Each row was made from one walk, in order. Every step used is in the known rows, and no mark comes twice. Write each row's walk.
Known rows:
vinufil/rebis: [-0.78  0.59  0.25 -0.33  0.58 -1.71 -1.64 -0.32  0.12  2.07  1.55 -3.91
  2.00 -0.15 -0.15  1.09  0.28 -0.22  1.33  0.37  1.11]
mave/binet: [-0.70  0.49 -0.35 -0.49 -0.77 -1.41 -2.84  0.40 -1.38 -0.95 -1.32  2.47
  3.64 -1.40 -1.28  0.38 -1.39  4.79 -1.69  0.45  0.70]
sulu/binet: [-0.61  0.19 -0.29 -0.99 -1.56 -0.78  0.82 -0.69  0.26  2.89  0.47  3.46
  3.68 -0.63  0.13 -0.33  0.62 -1.41 -3.83 -0.69  1.57]
gubas/vinufil: [-0.64  0.16  0.06 -0.93 -0.33 -1.19 -2.07 -1.04  0.14 -0.04 -0.50 -2.36
  2.39 -0.46 -0.42 -1.26  0.07  2.98 -0.81 -0.24  1.16]
gubas/vinufil/rebis: [-0.68  0.48  0.63  0.27  0.85 -1.51 -1.97 -0.84  0.44  0.68  1.70 -7.87
  2.31  0.16  0.47  0.10 -0.01  2.36  2.20  1.64  0.84]
binet/vinufil/mave/sulu: [-0.21  0.40  0.08  0.82  0.28  0.68 -0.19  1.54 -0.97 -2.26 -0.78  2.47
 -0.70 -2.67 -0.23 -0.81 -2.06  0.16  0.21 -0.13  0.00]
gubas/vinufil/sulu: [-0.70  0.48 -0.27  0.38  0.42  0.57 -1.56 -0.93  0.92  0.56  0.33 -1.88
  2.30 -5.69 -0.25 -1.19 -0.31  2.50  2.49  1.91  2.82]
gubas/vinufil/sulu/binet: [-0.64  0.22 -0.32  0.75 -0.83  0.82  0.94 -1.01  1.17  2.01  1.32 -0.27
  3.88 -4.56  0.88 -1.20  0.04  0.69 -0.31  2.30  2.73]
rebis/binet: [ 0.84 -0.46 -1.13 -1.71 -0.72 -1.44 -1.39  0.29  1.07 -0.84 -0.76  1.40
  3.31  2.83  0.25  0.64  0.26 -0.57 -1.99 -2.36  1.80]
mave/vinufil/rebis/binet/sulu: [-0.31 -0.73 -2.57  0.25  0.90  0.78 -0.04  0.00 -1.19 -0.83  0.20 -3.25
  1.44  2.54  0.94  1.14  1.44 -1.36  0.57 -1.56 -2.20]
rebis/binet/sulu/vinufil/mave: [ 0.56 -0.20 -1.04 -1.13 -0.24 -0.41  2.64 -0.01 -0.10 -2.08  0.98  3.61
 -1.13  2.86  1.58 -0.30  0.35 -2.09  0.95 -0.23 -0.58]
gubas/vinufil/rebis/binet: [ 0.76 -0.45 -0.38 -0.04  0.46 -1.62 -1.65 -0.03  1.73 -1.41  1.16 -7.12
  3.52  3.63  1.51  0.60  0.01  1.46  1.33  0.38  1.23]
mave/vinufil/sulu: [-0.76  0.96 -1.03  0.90  0.33  1.24 -0.96 -0.33 -0.55  0.47 -0.53  0.98
 -2.39 -6.46 -1.12 -0.58 -2.82 -0.10  1.73  0.88  2.11]
gubas/vinufil/mave/sulu/binet/rebis: [-1.02 -0.35  1.65  1.10  0.92  0.32  0.78  0.03  1.53  1.99  0.57 -2.58
  2.24 -1.49  1.25 -1.73 -0.53  0.16 -2.14  0.09 -1.65]
binet/vinufil/sulu: [-0.84  0.24 -0.58 -0.31  0.51  1.58 -1.10 -0.42  0.04 -0.40  0.24  0.48
 -3.11 -5.64 -0.66  0.16 -0.24 -0.86  0.89  0.51 -0.28]
binet/sulu/vinufil/mave: [-0.25  0.15 -0.69 -1.17 -0.19 -0.24  2.46 -0.41 -0.84 -0.94  1.04  4.20
 -1.73  0.97  0.94 -0.66  0.44 -1.95  0.92  0.02 -0.70]
sulu/binet/vinufil: [-0.76 -0.16 -0.26 -1.08 -0.96  0.44  0.49 -0.53 -0.58 -0.14  0.32  1.29
 -2.98 -0.23  0.26  0.10  0.46 -2.00 -4.29 -1.21 -2.71]
binet/sulu/vinufil: [-0.88 -0.19 -1.35 -0.65 -0.55  1.20  3.22 -0.65 -1.66 -2.00  0.55  3.37
 -2.82 -0.66 -0.06  0.26  2.73 -1.11 -2.36 -2.11 -1.23]
rebis/vinufil: [ 0.31 -0.33 -0.29 -1.62 -0.18 -0.63 -0.98  0.43  0.41  2.10 -0.65 -0.17
 -2.34  2.25 -0.53 -0.72  0.05 -0.68 -1.08 -2.30  1.31]
sulu/vinufil/mave/binet: [-0.05  0.86  0.25 -0.11 -0.75 -1.58 -0.10  0.51 -0.94 -3.10 -0.05  3.76
 -0.02 -0.10  0.21 -0.17 -2.89  3.75  0.45  2.25  0.61]
binet/rebis: [-1.29 -0.23  1.15 -1.57  1.25 -0.94 -1.85 -0.59  0.95  3.12 -0.34 -1.26
 -0.16 -0.46 -0.85 -0.13  0.91 -1.00 -3.01 -2.67 -2.45]
sulu/binet/rebis/vinufil/gubas: [ 1.87 -0.81  2.53  0.96  0.86  0.09  0.17  0.19  1.91  4.21 -0.83 -3.73
 -1.03  5.05 -0.16 -0.39  0.24 -1.75  1.27  0.19 -0.93]

Write each row's walk:
[-0.76 -0.09 -0.27  0.74 -0.75  1.72  1.23  0.52 -0.94 -1.67 -0.15  1.50
 -2.16 -2.31  0.15 -0.11 -0.02 -1.01 -4.22 -1.10 -1.81]
mave/sulu/binet/vinufil
[ 1.20 -0.06  0.74  1.83 -0.24  0.88  1.84 -0.03 -1.34 -1.99 -1.02  1.13
 -0.13  2.20 -0.74  1.00  1.06  1.57  2.12  1.42 -0.93]
mave/binet/sulu/vinufil/gubas
[ 1.23  0.08  1.62  1.16  0.13 -0.11 -1.96  0.37 -0.94 -1.74 -2.10 -1.08
 -1.08  2.34 -1.38  0.96 -1.14  2.34  1.77  1.84 -2.27]
mave/binet/vinufil/gubas
[-1.07 -0.07 -1.33  0.10 -0.66  1.12  2.46 -0.05 -2.26 -3.55  0.11  3.30
 -1.72 -1.00 -0.07  0.65  1.64  2.07 -2.19 -0.62 -1.64]
mave/binet/sulu/vinufil
[-0.65  0.25 -0.60  0.26 -1.09  0.67  1.19 -0.70  0.93  3.10  1.16  2.91
  3.77 -4.71  0.34 -0.39  0.31 -1.36 -0.95  1.19  2.88]
vinufil/sulu/binet
[ 1.42 -0.14  1.58  0.88 -0.44  0.34  0.32 -0.29  0.12  0.84 -0.92 -0.41
 -1.04  2.91 -0.44  0.60  0.10 -1.79  0.37  1.10 -1.77]
sulu/binet/vinufil/gubas
[-1.06 -0.28 -1.75 -0.64  0.18  0.06 -1.30  0.09 -2.36 -0.35 -0.86  3.28
  4.62 -0.01  0.04  0.00  0.78  2.49  0.65  0.57 -2.23]
vinufil/mave/binet/sulu
[ 0.12  0.06 -0.55 -0.21  0.47  1.10 -0.73  0.15  1.11  2.22  0.25 -0.22
 -1.39 -3.62 -0.31 -0.75 -0.37 -0.42  2.20  0.20  3.01]
rebis/vinufil/sulu
[-0.21  0.67 -0.01 -0.74 -0.45 -2.16 -2.64  0.54 -0.88 -0.82 -0.86  3.30
  3.72 -0.18 -0.24 -0.27 -2.89  4.01  0.90  2.13  0.66]
vinufil/mave/binet
[-0.41  0.62  0.05  1.47 -0.83  1.03  3.26  1.02 -0.84 -3.75  0.00  3.52
 -2.75 -3.48 -0.62 -0.06 -0.31  0.82 -2.52 -1.32  2.23]
mave/sulu/vinufil
[ 1.80 -0.65  2.52  1.24  1.15 -0.34 -1.68  0.73  1.09  2.18 -1.76 -4.18
 -1.05  4.63 -0.77 -0.04 -0.72  1.29  2.39  0.77 -1.32]
mave/binet/rebis/vinufil/gubas
[ 2.30 -0.27  1.57  0.41  0.20 -0.55 -0.89  0.38  0.78  2.55 -1.63 -1.59
 -0.47  4.81 -1.10 -0.09 -0.17 -0.62  2.83  0.25  1.49]
rebis/vinufil/gubas
[ 1.32 -0.16  0.76  1.26 -0.11  0.89  2.51 -0.39 -0.74 -0.57 -0.69  1.14
 -0.95  2.52 -0.80  0.82  1.91 -0.97  1.94  0.39 -0.48]
binet/sulu/vinufil/gubas
[ 1.82 -0.69  2.56  0.54  1.33 -0.28 -1.05  0.25  1.63  3.47 -1.48 -4.13
 -1.87  5.06 -0.75 -0.23  0.19 -1.12  2.17 -0.35 -1.04]
binet/rebis/vinufil/gubas
[ 0.39  0.10  0.02  1.25 -0.90  0.56  2.21  1.19  0.44  1.55  0.43  2.90
  2.61 -0.81  1.14 -1.47 -1.38 -0.97 -1.28  0.45  2.50]
rebis/vinufil/mave/sulu/binet
[ 0.09 -0.30 -1.03 -0.24  0.42  1.37 -0.97  0.01  1.05 -1.89  0.23 -0.42
 -2.30 -3.33  0.23  0.47 -0.29 -0.98  0.88  0.02 -0.17]
rebis/binet/vinufil/sulu
[-0.92  0.26  0.25  0.14  0.29 -0.20  0.10 -0.52 -0.12  0.63  2.37 -5.04
 -1.97  0.38  0.96  1.21  0.32 -1.84 -0.53  0.90 -2.33]
sulu/binet/vinufil/rebis
[-0.55  0.74  0.53  0.33  0.26 -0.90  1.58 -0.27 -0.07 -0.76  2.57 -3.33
 -2.59 -0.02  0.47  1.24  0.27 -0.46  0.74  0.67  0.86]
sulu/vinufil/rebis
[-0.33 -0.38  0.33 -0.08  1.62  1.34 -0.82  0.05  1.90  3.17  0.51 -2.71
 -2.88 -3.35 -0.10 -0.87  0.03 -1.01  1.54 -0.37  0.42]
binet/rebis/vinufil/sulu
[ 0.31 -0.66 -0.90 -1.75 -0.28 -0.15 -1.37  0.32  0.19 -3.02 -0.70 -0.37
 -3.26  2.62  0.25  0.80  0.20 -1.34 -2.77 -2.53 -2.62]
rebis/binet/vinufil
[ 0.00 -0.63 -1.86 -0.66 -0.65  1.02  3.33 -0.21 -0.75 -3.37  0.58  2.53
 -1.91  1.75  0.78  0.68  2.65 -1.33 -2.32 -2.55 -1.01]
rebis/binet/sulu/vinufil
[ 1.79  0.50  1.89  1.03 -0.52 -0.43  1.79 -0.24  0.18 -0.62 -0.68  1.21
 -1.70  2.36 -1.05  0.71  0.10 -0.45  1.74  0.87  1.35]
sulu/vinufil/gubas
[-0.23 -0.98 -2.31 -0.50  0.82  0.41 -0.23 -0.09 -0.32 -0.02  0.59 -2.57
  4.24  2.77  1.04  1.39  3.17 -1.28  0.37 -1.63 -1.61]
vinufil/rebis/binet/sulu
[-0.10  0.35  0.20 -2.08  0.18 -1.26 -1.33 -0.06 -0.28 -0.37  0.01  2.19
 -2.97  1.16  0.38 -0.58 -1.55 -1.91  0.60  0.19 -2.09]
binet/vinufil/mave
[-0.09  0.62  0.10  0.83  0.03 -0.20 -0.31  1.56 -0.45 -0.58 -0.86  3.82
  3.33 -3.04 -0.44 -0.94 -2.03  0.78  0.67  0.09  2.69]
vinufil/mave/sulu
